Each row was made from one small tree. The marks that hang from a mark follow it in brackets, in alphabetical order. Every link used is in the known rows. Write each row's tree.
In the rows, 128 means zero.
Known rows:
B(A(Q(E T(G))) J K): [192 137 100 126 165 140 158 124 149 179  93 108 143 128 181  71 102  93
  96 190 193  11 122 116 139 108 170 153  85 174  99 167 126 195  77  65
  82 203 113 108 110 151 161  47 151  84 201  86 116 143]
K(B(J) L(G(A T))): [115 139  87 174 101 123 211 112 153  89 144 110 156 148 127  97 150 168
 146 137 105 171 108  34 138 138 113 134 115 104 120 202 113 114 146 105
 162 132 125 150  89  73 134 197 110 154 151 139 134  99]
A(G): [120 127 149 107 117 127  92 130  93  90 124 114 115 108  82 144 126 124
 129 141 134 124 124 142 122 136 101 130 145 157 168  98 142 137 134 125
  99 131 148  85 131 127 130 115 141 163 128 110 125 103]
T(G Q(E)): [136 134 138 112 205 104  76 142 137 178 112 124 174 113  93 128 125 145
 133  74 140 121 143 150 147  38 154 192  85 138 127  80 110 110  46 109
  96 134 157 108  85 170 153 149 117 167 132 153  87 116]
L(G(A T(Q))): [107 155 138 144 123 125 155 168 112 127 125 124 126 124 104 150 141 140
 156  84 110 165 147 115 140 133 148 138 113  80 118 130 128 112 131 105
 141  48 147 176 110 134 132 146 140 119 106 165 112 113]
Q(E(L(K(B(A)))) T(G)): [129  93  87 103 190  99  83  72 211 168 116 167 221 101 184  96 117 144
 138 102 129  82 120 131 119  63 140 168 112 172 119  56 142 123  80 168
 170 183 104 109 124 137 166 140 101  78 125 119 149 153]
L(G(A(Q(T))) K): [103 158 131 156 143 114 142 156 130  98 125 154 138  91 144 121 160 115
 147  96 134 126 120  97  96 184 162 169 134 135 134 139 122 136 125 154
 201  88 122 170 134 135 136  86 142  87 105  77 130  97]
T(Q): [153 132 133 109 171 123 101 147  87 156 133 119 125 122  82 152 127 123
 118  99 138 137 142 154 118  68 134 148 101 116 129 111 111 116 104 125
 117 123 143 105 126 144 140 139 129 169 128 146 101 119]
E(L): [132 115 125  98 145 124  75 122 119 149 136 146 133 114 112 137 105 126
 114 122 100 137 145 185 125  77 106  95 132 130 139  97 145 101 119 146
 143 125 119  98 184 119 124 142 115 139 104 161 151 155]
T(G): [109 124 139 120 161 102  91 151 125 147 127 149 144 117  78 110 126 158
 128 107 119 115 155 155 141  80 125 159 106 151 126 113 130 112  81 100
  75 131 162 109 133 137 132 140 126 159 136 133 112 113]
E(L(K) Q): [138  97 125  97 136 124  74 151 138 203 126 147 130 112 124 127  89  89
 108 118 102 149 135 181  91  88  91 102 158 128 148 105 139  85 111 192
 183 117 124  91 182 144 143 146 139 125  99 152 143 193]
B(A(Q) J K(L)): [207 154  69 146 102 170 213 140 107 158 111  90  96 155 148  68 115  94
  85 218 164  59 103  95 134 140 114 117 116 143 117 247 111 173 114  78
 104 225 115  93 130 104 143  75 147 136 245  83 142 148]
Q(T(G(A L))): [108  98 117 137 126  91 134 135 167 148 152 181 130 149 119 137 120 179
 141  98 119 126 179 153 129  89 163 130  98 133 116  87 157 120 101  71
 106  89 114 151 109 101 117 164  98 123  69 123 145 122]
G(A): [107 120 143 127 130 120 126 153  92 123 136 136  88 115 101 147 117 130
 136 132 103 145 161 139 141 105 125 103 130 123 131 119 136 112 141 105
 129 100 146 138 128  83 116 149 116 150 107 125 156 103]
E(L Q): [133  86 133  93 135 119  63 137 136 205 136 129 120 128 113 135  85 100
 113 127  88 149 152 200  98  59  84  79 135 117 153  92 162  84 102 161
 149 115 125  83 182 129 132 162 127 148  98 184 135 188]
G(T): [122 100 135 112 121 130 108 143 107 124 115 144  90 100 104 164 112 161
 133 105 121 167 144 130 128  97 134 111 127 125 103 116 139 127 156 108
  98  78 126 140 150 125 136 164 145 126  87 143 133 119]
A(B(J K) G(L T(Q))): [172 159 165 148  34 161 203 139  90 111 130  71  87 224 114 173 125 101
 105 180 164 128 103 120 148 230 123  98 163 119 134 154  99 164 152  82
  50 111 106 138 101 169  98 102 178 148 122 125  72 137]
L(G(T)): [109 134 136 119 138 135 111 143 126 105 115 143 134  76 115 128 140 159
 159  92 120 147 129 108 131 122 136 131 119 122 104 127 138 136 143 127
 135  62 137 149 153 133 141 133 145 107 106 144 129 117]
E(L Q(T)): [143  58 111  86 152 112  66 113 165 201 142 145 147 126 137 139  81 100
 110 116 116 124 150 195  77  42 107  91 123 126 147  64 177 101  91 159
 162 109  91  89 177 128 146 157 123 121  67 170 134 187]
A(B G(L)): [104 131 180 134  63 136 119 101  95  62 138 101  92 157  94 170 149 135
 135 154 118 154 116 146 131 209  92  89 170 144 173  98 124 141 163 133
  87 113 122 121 130 122  83 111 129 174 103 114 120 103]
L(G(A(Q) T) K(B(J))): [ 99 173 148 185  97 128 194 156 124  87 132 120 124 142 134 122 166 128
 130 127 118 164 108  55 122 218 148 155 152 102 112 192  96 120 154 146
 179  93 132 182 104 131 125 129 155 105 127 103 104  81]
Y(B(A(Q(E)))): [100 114 147 121 170 139  92 100 123 142  92 128 107  86 138 131 136 104
 137 130 153 109 113 165 163  92 127 106 120 167 134 115 153 154 159 113
 124 143 133 142 122 140 138  97 124 121 183 146 128 116]
A(B(J)): [126 136 164 127 141 128 121 116  88  95 137 103 130 132 101 135 139  99
 109 185 145 122 132 130 142 145 124 100 142 153 125 142 104 149 146 120
  93 141 131 109 143 124 111  98 146 155 140 128  93 106]
A(B G): [ 99 131 179 118  99 132  99 104  81  49 119  98 119 140  77 160 144 107
 135 163 129 137 106 141 132 198  88 112 173 158 188  92 117 143 147 142
  80 144 136 109 130 132  98  91 148 175 132 108 100  81]
Q(E(L) T(G)): [125  85 103  95 202  86  47  84 194 164 125 177 207  96 154 125  95 151
 137  84 132  92 143 166 120  24 154 152  92 168 124  32 155 120  64 128
 137 130 102 106 143 139 155 152 101 100  70 146 126 151]
J(B(A(Q))): [119 109 121 117 143 150 102 135 103  99 136 122  70 119 140 129 118 101
 112 156 150 121 142 152 118 127 129 124 115  92 118 149 142 146 168 148
  81 177 169 112 135 140 106  96 117 130 169 121 120 127]

Which tree is each row?
[113  97 115 112  65 155 129 136 128  86 142 127  62 139 151 154 105 140
 132 151 137 142 144 140 136 163 117 101 134  96 113 126 162 158 208 114
  58 125 163 126 120 137 100 130 120 114 122 137 146 152] | J(B(A(G(L T))))
[ 77 131 161 163  86 109 142 146 124 118 137 143 106 183  95 148 141 163
 140 120  85 163 170 166 166 166 127 102 137 116 143 115 123 100 117  85
  70 100 136 165 107 106  78 155 108 167 109 133 136 105] | T(G(A(B) L))
[141 173 153 166  96 122 205 163 110 169 152 104 122 242  99 132 135 117
 112 151 129 117 158 152 173 165 147 125 113 103 129 165  96 122  82  61
  49 128 139 155  68 140  92 127 131 167 150 144  89 136] | T(G(A(B(J K)) L) Q)
[192 147  98 100 142 162 180 145 101 171 119  97 108 126 145  65 103  83
 101 223 170  29 127 116 154 105 125 104 122 162  88 202 119 187 134  82
  87 197 140  93 142 111 151  60 155 108 224 107 152 166] | B(A J K)
[153 125 122 138  94 130 153 170 118 170 131 157  84 136 121 182 129 162
 121  71 126 203 138 129 120 126 157 130 136 100  90 127 106 116 152 125
 137  50 101 158 125 159 134 171 140 118  66 134 125 147] | G(L(K) T(Q))
[130 151 124 128 156 143  99 123 140 137  88 120 149  72 177  97 141 105
 131 124 117 103 107 137 128 145 129 138 136 143 132 127 128 130 115 176
 197 147 120 119 161 147 145  62 135  82 175 115 156 149] | B(A(Q(E(L(G K)))))
[142 153 129 107 199 118  88  96 154 154 128 120 204  97 146 120 146 119
 139  70 130 139  93 115 117  82 131 176 118 122 131  88 105  94  94 209
 219 139 130 111 117 156 158 150 113 122 119 153 118 146] | T(Q(E(L(G K(B)))))
[116 142 125 142 107 145 133 122 148 132 111 132 145 132 159 109 152 125
 128 106  93 153  97 126 111 187 109 130 162 103 135 148 121 104 138 194
 188 130 110 147 158 150 130 124 133  83 152 138 139 145] | E(L(G(T) K(B(A(Q)))))
[120 131  95 131 152 129 138  82 153  88 141 126 173 106 114  84 175 176
 155 106 112 153  83  54 109 101  90 162 108 121 139 169 113 110 123 165
 179 175 134 107 115  77 145 187  92 180 170 121 151  99] | K(B L(G))
[110 102 138 157  55 126 161 160 119 133 134 150  45 139 124 184 107 185
 145 104  80 199 181 143 149 133 145  67 139  90  98 126 142 111 180  75
 114  27 103 184 125  81 102 196 111 120  47 149 178 129] | G(A L T)
[149 155 188 152  65 158 156 106  90  65  80  62  85 168 134 172 121  83
 108 189 176 109  82  94 142 243 132 115 166 150 152 148 106 180 142 101
  64 145 101 136 110 172 111  59 196 134 133  91  65  96] | A(B(J K) G(T) Q(E))
[136 110 145 120 135 117  71  98 130  83 104 111 123  95 133 170 123 124
 123 117 166 116 106 128  99 134 145 158 120 169 168  64 145 155 107 129
 132 130  97 101 113 146 138  92 140 131  85  84  99  79] | A(G Q(E T))
[126 115 128 170  84 115 160 157 123 127 146 168  71 139 150 170 139 143
 122 100 124 165 149 133 104 166 167 117 141 120 125 130 130 120 146 123
 174  77  82 176 122 103 105 130 116 109  59  76 158 108] | G(A(Q(T)) L(K))
[150 107 127 110 149 125  91 127 131 171 113 132 132 114 127 183  95 138
 125  74 118 170 135 155 137  58 147 122 112 103 112  74 129 105 117 129
 140  83 103 133 137 162 144 178 131 119  67 188 111 153] | G(T(Q(E(L))))
[123 151  91 165 129 122 194 105 149  92 163 103 174 139 123  71 161 149
 140 154 114 142 104  43 128 124 105 142 110 118 134 207 109 114 131 120
 176 166 144 122  90  60 133 174 100 172 175 126 139  96] | K(B(J) L(G(A)))
[119 133 163 125  89 131 105 108 114  95  99 105 143 154 114 198 126 102
 135 108 129 169  94 140 132 208 112 127 182 131 173  59 108 121 132 167
 127 106 115 132 120 187 118 117 161 127  93 143  78 125] | A(B G(T(Q(E(L(K))))))
[144 144  74 141 141 143 185  88 157 110 144  95 186 118 142  34 163 148
 134 176 124 100  84  47 133 115  94 146 106 138 121 218 112 137 130 131
 161 207 137  91 111  79 152 139 105 153 241 126 145 121] | K(B(A J) L(G))
[118 124 122 134  76 156 129 147 114  80 147 121  60 141 155 138 130 109
 112 155 149 134 124 137 115 204 119 130 157 103 137 150 139 156 186 155
  95 161 158 117 119 156  92  78 122 123 154  87 137 133] | J(B(A(G(L(K)) Q)))
[152 115 100  81 150 167 126 137 113 120 136 128  80 115 162 104  99  87
 124 184 169  63 135 123 131 104 121 117 115 105  85 167 142 169 174 140
  67 203 182 112 140 128 131  95 121 101 189 112 158 172] | J(B(A K))
[125 150 124 121 139 125 127 125 150 142 133 141 180 136 128 130 147 132
 136  65 107 166  99 121 111 139 122 158 147  93 121 116 110  85 117 201
 198 110 120 144 143 161 146 163 128 107 109 166 113 151] | E(L(G(T(Q)) K(B)))
[116 107 104 105 187 103  80  83 186 127 134 159 192  64 186 126 111 130
 163  93 126 102 137 132 113  61 156 121 101 146 122  50 164 124 112 148
 209  90 100 138 146 110 157 130 104  71  58 151 161 143] | Q(E(L(G(A))) T)
[106 118 130 147 146  94 143 123 139 118 154 143 174 168 111 130 123 119
 127 154 145  97 160 134 136 129 153 132 112 153 135 101 130 136 100  77
  76 127 128 148 103 117 120 117 126 129 111 123  82  94] | Q(T(G(A(B(J)))))
[116 132 120 135 120 124 138 138 153 162 133 161 136 144 126  87 158 175
 125 115 104 126 136 129 147 128 119 152 135 144 111 141 114 113 113 129
 108 162 139 127 109 122 125 151 104 136 167 105 158 133] | T(G(L(K(B(A)))))
[135 141 131 119 159 121 130 125 115 125 149 128 147 110 117 102 142 122
 106 149 147 128 106  80 115 111 120 155 147 158 110 163  93 130 145 166
 157 165 138 106 129 123 144 141 131 134 144  92 121 107] | L(K(B(J)))
[ 99 145 135 120 134 122 112 137 131 124 144 141 155 117 126 113 121 122
 145 113  82 131 150 165 134 117 118 104 134 110 147 111 148  94 123 146
 178  94 137 136 165 100 117 130 112 115 111 167 161 147] | E(L(G(A)))
[157 134  62  98 141 170 161 120 144 108 136 131 127 108 175  64 126 110
 144 170 161  70 100  77 122 128 110 143 100  96  93 204 139 171 162 147
 107 214 180 117 130 117 148 105 110 110 219 107 168 172] | J(B(A K(L(G))))
[102 154 160 146  96 144 174 138 109  83 108 121 104 139 127 137 145 117
 169 139 113 131 123  90 150 212 128 104 148 100 115 153 119 146 165 116
 114  82 135 200 135 117 117 112 156  95 118 130 135 114] | L(G(A(B(K)) T))
[115 101 130 135 135 105  98 110 139 128 123 142 116 117 159 168 102 116
 124 106 121 139 148 159 113  99 160 108 113 121 145  74 154 109 107 126
 171 108  87 144 133 104 120 133 108 106  62 130 146 114] | G(A(Q(E(L) T)))
[129 152 130 167 103 125 165 153 140 160 136 127 123 173 129  78 155 153
  95 143 120 119 132 125 139 161 133 154 133 144 118 180 102 119 106 115
 103 169 128 123 105 141 113 116 118 142 182  93 123 122] | T(G(L(K(B(A(Q) J)))))
